Every row comes from one small tree of marks. Brackets hold a mark, then the marks that hang from it, in alphabetical order. Every link used is in the known rows. Which tree was each row made from?
Known rows:
{zigo lera}: [-2.30  0.88 -0.17  0.16 -0.76 -0.56  0.55  0.45  0.00  0.82 -0.49  1.51
  0.46 -0.61  0.61  0.10 -0.23 -0.07 -0.21 -0.14 -0.80 -0.40 -0.23 -0.78]
{masi {pogas {mivap nafi tolopi}} {zigo lera}}: [-3.69  0.26  0.48  0.84  1.12 -1.52  1.68 -0.24  0.51  1.99 -1.26 -0.99
  0.42 -2.38 -2.57 -1.76  0.70  0.96 -0.62 -0.35 -2.38 -0.98 -1.27 -2.87]
{masi {pogas {mivap nafi}} {zigo lera}}: [-2.96 -0.03 -0.06  1.38  1.40 -1.37  1.88  0.11  0.31  1.59 -0.62  1.95
 -0.19 -2.57 -2.07 -1.24 -0.02  0.49 -0.35 -0.14 -2.60 -0.79 -1.31 -1.77]
{nafi {mivap {pogas {masi zigo}}} tolopi}: [-1.11  1.22  0.34  0.70  1.15 -0.81  0.89  0.76  0.40  2.68 -0.92 -6.73
 -0.59 -3.16 -0.02 -0.62 -0.01  0.17 -0.14  0.07 -0.03 -1.03 -0.23 -1.79]
{pogas masi}: [ 0.16  0.34 -0.24  0.12  0.43 -0.68  0.51 -0.26  0.11  0.55  0.01  0.83
 -0.13 -0.63  0.19  1.34  0.60 -0.05  0.72 -0.18  0.68  0.81  0.23 -1.06]
{pogas {masi {zigo lera}} {mivap {nafi tolopi}}}: [-5.33  0.56 -0.09  1.29  1.01 -1.24  2.44 -0.76  0.51  1.95 -2.00  2.81
  0.44 -3.06 -0.48  0.54  1.28  0.72  0.44 -0.66 -1.31 -0.59 -0.67 -3.42]
{masi pogas}: [ 0.89 -0.28  0.05 -0.11  0.93 -0.46  0.22  0.55  0.05  0.78  0.60 -2.85
 -0.83 -0.19 -1.22 -0.20  0.03 -0.11 -0.13  0.19 -0.94  0.34 -0.73 -0.15]
{vinideb {giton {relo {masi {pogas mivap} zigo}}}}: [ 0.37  0.05  0.58  0.97  2.22 -1.83 -0.50  1.43  0.60 -1.31  0.49  1.33
 -0.34 -1.09 -1.21  1.41  0.13  0.29  0.38 -0.94 -2.82 -0.99 -2.98 -0.27]
{vinideb {giton {relo masi}}}: [-0.18  0.88  0.44 -0.21  0.58 -0.54 -1.75  0.66  0.34 -1.46  0.39  2.17
  0.62  0.94  0.06  2.07  0.59  0.26  0.61 -1.08 -0.95 -0.70 -1.19  0.49]
{suzel lera}: [-0.39  0.18  0.18 -0.32 -1.10 -0.31  0.78 -0.60 -0.11 -0.48 -0.70  0.98
 -0.07  0.56  0.87 -0.29  0.02  0.13 -0.03 -0.21 -0.69 -0.76  0.30 -0.65]
{giton {relo masi} vinideb}: [ 0.66  1.03  0.25 -0.09 -0.19 -0.49 -1.68 -0.66  0.27 -1.56  0.17  4.10
 -0.35  1.46 -1.64  1.86  1.40 -0.29 -0.45 -1.01  0.38 -0.06  0.44  0.50]
{relo giton masi}: [-0.29 -0.24  0.46  0.39 -0.61 -0.48 -0.57  0.17  0.31 -1.76  0.72  0.72
  0.25 -1.38 -0.44 -0.42  0.97  0.48  0.22 -0.60  0.38 -0.26 -1.25 -0.14]
{masi {pogas mivap}}: [ 1.61 -0.36 -0.08  0.75  2.03 -1.01  0.53  0.55 -0.05  0.55  0.75 -0.74
 -0.98 -0.83 -1.33  0.22 -0.41 -0.28 -0.10  0.18 -1.35  0.47 -1.43 -0.92]
{masi zigo}: [-1.11 -0.39  0.24  0.40 -0.44 -0.30  0.71  0.28  0.28 -0.37 -0.66 -0.25
  0.00 -1.14  0.12 -0.94 -0.06  0.33 -0.12 -0.04 -0.53 -0.79 -0.39  0.18]
{vinideb {giton {relo {masi pogas}}}}: [ 0.55  0.62  0.48 -0.29  1.57 -0.95 -1.55  1.27  0.41 -0.70  1.02 -0.49
 -0.22  0.75 -1.15  1.84  0.56  0.17  0.43 -0.88 -1.88 -0.36 -1.87  0.29]
{relo giton {masi pogas zigo}}: [-0.49 -0.93  0.71  0.67 -0.03 -1.18  0.38  0.96  0.64 -1.39  0.71 -2.16
 -0.57 -2.74 -1.54 -1.55  0.89  0.73 -0.03 -0.46 -1.05 -0.70 -2.36 -0.13]
{masi {pogas mivap} zigo}: [ 0.48 -0.81  0.15  1.17  1.65 -1.31  1.28  0.75  0.22  0.19  0.08 -0.84
 -0.95 -2.04 -1.25 -0.66 -0.48  0.02 -0.24  0.14 -1.85 -0.31 -1.91 -0.72]
{nafi {mivap {pogas masi}} tolopi}: [-0.08  1.67  0.14  0.31  1.57 -0.45  0.15  0.52  0.11  3.09 -0.33 -6.65
 -0.57 -2.08 -0.06  0.33  0.03 -0.17 -0.04  0.12  0.51 -0.23  0.21 -1.90]
{masi {pogas {mivap nafi tolopi}} zigo}: [-1.23 -0.54  0.65  0.65  1.93 -0.96  1.13 -0.73  0.48  1.13 -0.73 -2.43
 -0.04 -1.82 -3.17 -1.92  0.91  1.06 -0.46 -0.20 -1.48 -0.64 -1.00 -2.09]
{masi {pogas mivap} {zigo lera}}: [-1.69  0.04 -0.02  1.33  0.80 -1.86  1.86  1.21  0.24  1.04 -0.42  0.56
 -0.46 -2.61 -0.66 -0.57 -0.64 -0.04 -0.45  0.00 -2.80 -0.69 -2.03 -1.51]
{relo {giton vinideb} {masi pogas zigo}}: [-1.37 -0.19  0.76  0.65 -0.43 -1.13 -0.60  0.01  0.62 -1.51  0.69  0.37
 -0.52 -2.54 -2.37 -1.73  1.82  0.76 -0.35 -0.93 -0.41 -0.56 -1.44  0.24]
{giton relo vinideb}: [-0.71  1.34  0.11 -0.57 -0.35 -0.24 -1.36 -0.71  0.07 -0.43 -0.52  2.86
 -0.19  1.41 -1.29  1.57  0.59 -0.17 -0.89 -0.98  0.39  0.03  1.75  1.16]
{mivap nafi {pogas masi} tolopi}: [-1.19  1.13  0.43 -0.74  1.39 -0.43  0.10 -1.72  0.24  2.73 -0.45 -4.51
  0.02 -1.70 -2.61 -0.32  1.63  0.94 -0.18 -0.38  1.13  0.33  1.35 -2.83]
{vinideb {giton relo}}: [-1.60  1.17  0.30 -0.67  0.45 -0.22 -1.44  0.61  0.16 -0.25 -0.30  0.87
  0.79  0.90  0.48  1.70 -0.25  0.40  0.25 -1.03 -0.95 -0.64  0.11  1.17]

Which tree is each row?
[-3.11  0.69 -0.21  0.74 -0.77 -1.58  1.82  0.46  0.40  0.99 -1.14  2.15
  0.30 -2.28  0.81  0.57  0.32  0.22  0.41 -0.38 -0.74 -0.35 -0.40 -1.68] | {pogas {masi {zigo lera}}}
[-2.75  1.01  0.52  0.27  0.39 -1.84 -0.24  1.95  0.69 -0.25 -0.10  0.84
  0.20 -1.00 -0.49  1.03  0.31  0.39  0.19 -1.05 -3.26 -1.55 -2.46 -0.32] | {vinideb {giton {relo {masi pogas {zigo lera}}}}}
[ 0.40 -0.12  0.42  0.33 -0.24 -0.93  0.00  0.52  0.56 -1.88 -0.46  1.38
 -0.37  0.03 -0.73  1.21  0.48  0.00 -0.29 -0.61 -0.79 -0.85 -0.89  0.27] | {giton {relo {masi zigo}}}
[-2.09 -0.11  0.11  0.55  1.83  0.28  0.56 -1.20  0.12  0.96 -0.85  0.74
  0.10 -0.72 -1.30 -0.01  0.96  0.53  0.04 -0.28 -0.54 -0.33 -0.31 -1.75] | {pogas {mivap {nafi tolopi}}}
[-0.52  0.48  0.15  0.21  0.63 -1.06  0.94  0.07  0.27  1.45 -0.26 -2.96
 -0.89 -3.10 -0.55 -0.06  0.21  0.29 -0.11 -0.12  0.23 -0.14  0.15 -1.29] | {mivap {pogas {masi zigo}}}
[-0.21  1.29  0.39  0.16  1.14  0.23 -0.44  0.70  0.00  2.59 -0.27 -7.28
 -0.45 -1.45 -0.26 -1.07 -0.52 -0.14 -0.73  0.31 -0.20 -1.01 -0.16 -0.85] | {nafi {mivap pogas} tolopi}
[-2.74  1.23 -0.02  0.40 -0.13 -1.68  1.49  0.44  0.28  2.27 -0.74 -1.53
 -0.47 -3.66  0.02  0.10  0.01  0.16 -0.31 -0.27 -0.63 -0.55 -0.11 -2.05] | {mivap {pogas {masi {zigo lera}}}}
[-1.89  0.09  0.36  0.92  1.43 -1.21  1.45 -1.58  0.54  0.89 -1.37  1.16
  0.65 -2.21 -1.81 -0.35  1.53  1.17  0.39 -0.60  0.04 -0.16 -0.04 -2.97] | {pogas {masi zigo} {mivap nafi tolopi}}
[-0.44  0.16  0.71  0.10  1.13 -1.26 -0.85  1.51  0.68 -1.15  0.37 -0.74
 -0.24 -0.44 -1.04  1.02  0.49  0.50  0.32 -0.93 -2.38 -1.11 -2.27  0.47] | {vinideb {giton {relo {masi pogas zigo}}}}
[-1.39  0.83  0.67 -0.86  1.01  0.25 -0.50 -1.45  0.13  2.25 -0.47 -5.27
  0.14 -1.12 -2.76 -1.69  1.02  0.96 -0.91 -0.20  0.46 -0.44  1.12 -1.77] | {mivap nafi pogas tolopi}
[-2.05 -0.23  0.41  1.72  0.22 -2.34  1.25  1.29  0.56 -0.68  0.34  1.30
 -0.24 -3.99 -1.05 -1.03  0.29  0.45 -0.24 -0.61 -2.38 -0.93 -3.37 -1.62] | {relo giton {masi {pogas mivap} {zigo lera}}}
[-0.60 -0.33  0.67  1.51  0.69 -1.71 -0.25  0.05  0.52 -1.65  0.78  2.59
 -0.68 -3.18 -2.43 -1.28  1.42  0.61 -0.34 -0.93 -0.86 -0.48 -2.19 -0.44] | {relo {giton vinideb} {masi {pogas mivap} zigo}}
[ 1.02  1.82  0.42  0.10  1.17 -0.95 -0.21  0.16  0.17  2.87 -0.19 -6.85
  0.08 -1.79 -0.76 -0.42  0.05  0.10 -0.26  0.07  0.91 -0.11  0.59 -2.22] | {nafi {mivap {pogas masi} tolopi}}
[-4.23  0.83  0.18  1.08  0.61 -1.81  2.05 -1.13  0.56  1.70 -1.91  2.52
  1.10 -2.80 -1.21 -0.16  1.30  1.02  0.23 -0.72 -0.82 -0.56 -0.27 -3.76] | {pogas {masi {zigo lera}} {mivap nafi tolopi}}
[-1.61  0.38  0.12  0.22  1.20 -0.62  1.06 -1.08  0.35  1.92 -0.55 -1.82
 -0.59 -3.15 -1.90 -0.64  0.89  0.80 -0.04 -0.21  0.41 -0.24  0.86 -1.56] | {mivap nafi {pogas {masi zigo}}}
[-4.57  1.53  0.50 -0.12  0.18 -1.30  1.37 -1.02  0.53  3.14 -1.64 -3.16
  0.48 -3.40 -1.95 -1.12  1.43  1.20 -0.49 -0.59 -0.28 -0.79  0.72 -3.44] | {mivap nafi {pogas {masi {zigo lera}}} tolopi}
[ 1.40  0.73  0.30 -0.21  0.74 -0.95 -1.51 -0.10  0.32 -0.83  0.83  1.33
 -1.17  1.22 -2.90  1.70  1.43 -0.42 -0.59 -0.83 -0.51  0.33 -0.26  0.37] | {giton {relo {masi pogas}} vinideb}
[-3.46  2.00  0.17  0.85  0.35 -1.38  1.48  1.16  0.41  3.54 -1.45 -5.31
 -0.11 -3.80  0.56 -0.51 -0.20  0.10 -0.33 -0.06 -0.91 -1.37 -0.48 -2.52] | {nafi {mivap {pogas {masi {zigo lera}}}} tolopi}
[-2.29  2.29  0.46  0.68 -0.03 -1.86  1.05  0.82  0.46  3.36 -1.32 -5.52
  0.53 -3.48 -0.14 -1.30 -0.18  0.38 -0.52 -0.13 -0.55 -1.31 -0.02 -2.84] | {nafi {mivap {pogas {masi {zigo lera}}} tolopi}}
[-2.40 -0.76  0.36  0.90  2.44 -0.43  1.55 -0.40  0.45  1.31 -0.86 -2.27
 -0.70 -2.11 -2.52 -1.16  0.92  0.76 -0.24 -0.13 -1.97 -0.72 -1.40 -1.72] | {masi {pogas {mivap {nafi tolopi}}} zigo}
[ 0.88 -0.11  0.47  0.20  1.80 -1.11  0.31  0.14  0.15  1.03  0.09 -3.49
 -0.33 -0.61 -1.90 -0.28  0.32  0.16 -0.41 -0.01 -1.11  0.31 -1.39 -1.96] | {masi {pogas {mivap tolopi}}}
[-1.37 -0.37  0.16  0.46  2.79 -0.10  0.78 -0.63  0.17  1.73 -0.23 -2.14
 -0.70 -1.02 -2.58 -0.21  0.96  0.42 -0.09 -0.09 -1.42  0.08 -1.03 -1.91] | {masi {pogas {mivap {nafi tolopi}}}}
[-1.92  0.18 -0.12  0.72  2.27 -0.39  1.15 -1.48  0.23  1.48 -0.85  1.46
 -0.03 -1.42 -1.18  1.36  1.55  0.47  0.74 -0.47  0.13  0.51  0.04 -2.83] | {pogas masi {mivap {nafi tolopi}}}
[-1.23  0.46  0.67  0.23  0.15 -0.87 -1.02  0.94  0.63 -1.85 -0.23  2.06
  0.58 -0.19  0.17  1.19  0.51  0.60  0.50 -1.11 -1.49 -1.48 -1.54  0.64] | {vinideb {giton {relo {masi zigo}}}}
[-2.73  1.44  0.30  0.48 -1.41 -1.39 -0.40  0.04  0.54 -1.15 -0.93  5.38
  0.11 -0.27 -0.92  1.12  1.16 -0.05 -0.77 -1.23 -1.02 -1.23 -0.18 -0.10] | {giton {relo {masi {zigo lera}}} vinideb}
[-4.68  0.09  0.22  1.04  1.57 -1.00  2.09  0.02  0.45  2.18 -1.38 -0.89
 -0.27 -2.72 -1.82 -1.04  0.73  0.66 -0.41 -0.27 -2.79 -1.09 -1.66 -2.55] | {masi {pogas {mivap {nafi tolopi}}} {zigo lera}}
[-0.19  0.41  0.98  0.58  0.89 -1.53 -1.21 -0.60  0.43 -0.82  0.83 -0.29
 -0.04 -1.78 -3.12 -0.93  2.16  0.67 -0.51 -1.10 -0.11  0.11 -1.68 -1.69] | {relo {giton vinideb} {masi {pogas {mivap tolopi}}}}
